Each row comes from the steps of one walk. Every step used is in the known rows, and no mark comes twice. Write the walk behind each row, first mark first.
Known rows
h f e v: [-.18,-.02,.27,-.04,.28,-.19,.04,-.21,-.16,.09,.22,-.17,.07,.10,.09,-.32,-.30,-.34]
u f h e v: [-.23,-.14,.40,-.12,.13,-.17,.13,-.19,-.23,.01,.33,-.03,.11,-.05,-.05,-.25,-.23,-.17]
u f v: [-.12,.00,.08,-.07,.03,-.17,.11,-.18,-.21,.06,.23,-.02,.08,-.20,-.08,-.15,-.12,-.10]
h e v t: [-.34,-.27,.36,-.05,.41,-.22,.10,.02,-.35,.28,.05,-.14,.21,.05,.07,-.12,-.22,-.32]
f v t: [-.19,.01,.24,-.05,.22,-.22,.12,.04,-.36,.24,.11,.03,.16,-.12,.00,-.07,-.08,-.19]
h e f: [-.22,-.61,.33,-.12,.06,-.09,.05,-.27,-.05,.05,.16,-.21,.06,.09,.00,-.18,-.28,-.40]
e f: [-.12,-.26,.22,-.07,.05,-.07,.11,-.31,-.05,.04,.15,-.06,.02,.13,.03,-.22,-.18,-.39]
u e v f: [-.28,-.24,.13,.03,.27,-.20,.10,-.18,-.07,.04,.14,.06,.06,.01,.03,-.20,-.15,-.37]
h e f v t: [-.32,-.56,.37,-.09,.18,-.24,.08,-.07,-.25,.22,.14,-.15,.08,.00,-.04,-.15,-.22,-.29]
v f: [-.11,-.33,.10,-.02,.08,-.09,.13,-.22,-.14,.05,.17,.08,.06,.06,-.01,-.13,-.09,-.33]
f t: [-.10,.05,.24,-.07,.03,-.15,.04,-.11,-.13,.21,.09,.00,.14,-.15,.05,-.17,-.11,-.31]
e f t: [-.13,-.15,.25,-.06,-.03,-.15,.05,-.26,-.02,.18,.11,-.01,.01,.02,.03,-.30,-.16,-.39]
u f e v t: [-.31,-.02,.26,.02,.33,-.28,.10,-.13,-.36,.23,.18,-.10,.02,.06,.01,-.13,-.16,-.21]
h e: [-.18,-.40,.32,-.13,.12,-.08,.04,-.12,-.15,.08,.14,-.19,.19,-.08,.02,-.06,-.23,-.31]
h f: [-.02,-.10,.02,-.05,.15,-.09,.11,-.16,-.13,.04,.22,.03,.18,.03,.02,-.20,-.24,-.33]
v t: [-.15,-.07,.19,-.03,.24,-.14,.14,.00,-.32,.21,.09,.05,.18,.02,.05,-.02,-.10,-.30]

Write each row's walk
[-.17,-.05,.36,-.04,.15,-.15,.19,-.22,-.21,.02,.29,.20,.03,.14,.01,-.33,-.09,-.29] | e v f h
[-.17,-.19,.38,-.11,.00,-.12,.11,-.23,.01,-.11,.33,.13,.02,-.02,-.01,-.20,-.18,-.35] | u e f h
[-.20,-.34,.19,-.06,.09,-.12,.06,-.25,.04,-.03,.17,-.03,.03,-.01,.02,-.14,-.22,-.41] | u e f
[-.31,.01,.43,-.01,.38,-.25,.06,-.05,-.35,.26,.10,-.14,.07,.09,.11,-.14,-.16,-.32] | f e v t
[-.18,-.40,.29,-.04,.07,-.13,.05,-.25,-.13,.04,.23,-.08,-.03,.06,.00,-.11,-.13,-.33] | v f e
[-.31,-.27,.22,-.02,.21,-.28,.09,-.05,-.15,.15,.15,.02,.05,-.09,-.03,-.12,-.16,-.30] | u e f v t
[-.31,-.42,.31,-.03,.17,-.25,.03,-.15,-.14,.26,.10,-.08,.07,-.02,.01,-.31,-.19,-.35] | h e v f t
[-.24,.08,.25,.01,.40,-.21,.15,-.02,-.36,.27,.04,.02,.17,.10,.09,-.15,-.12,-.32] | e v t
[-.26,-.54,.38,-.15,.04,-.17,.04,-.22,-.09,.07,.18,-.23,.04,-.05,-.04,-.23,-.26,-.29] | h e f v
[-.16,-.19,.27,-.09,.02,-.15,.09,-.26,-.09,.06,.17,-.07,.00,.00,-.01,-.27,-.16,-.29] | e f v
[-.31,-.14,.55,-.09,.32,-.22,.14,.04,-.38,.20,.22,.01,.20,.04,.04,-.17,-.19,-.26] | f h e v t
[-.17,-.55,.41,-.12,.01,-.10,.13,-.16,-.16,-.02,.35,.08,.09,.01,-.07,-.15,-.16,-.28] | v f h e
[-.19,-.02,.06,-.02,.17,-.25,.16,-.03,-.37,.21,.19,.07,.11,-.15,-.09,-.07,-.08,-.09] | u f v t
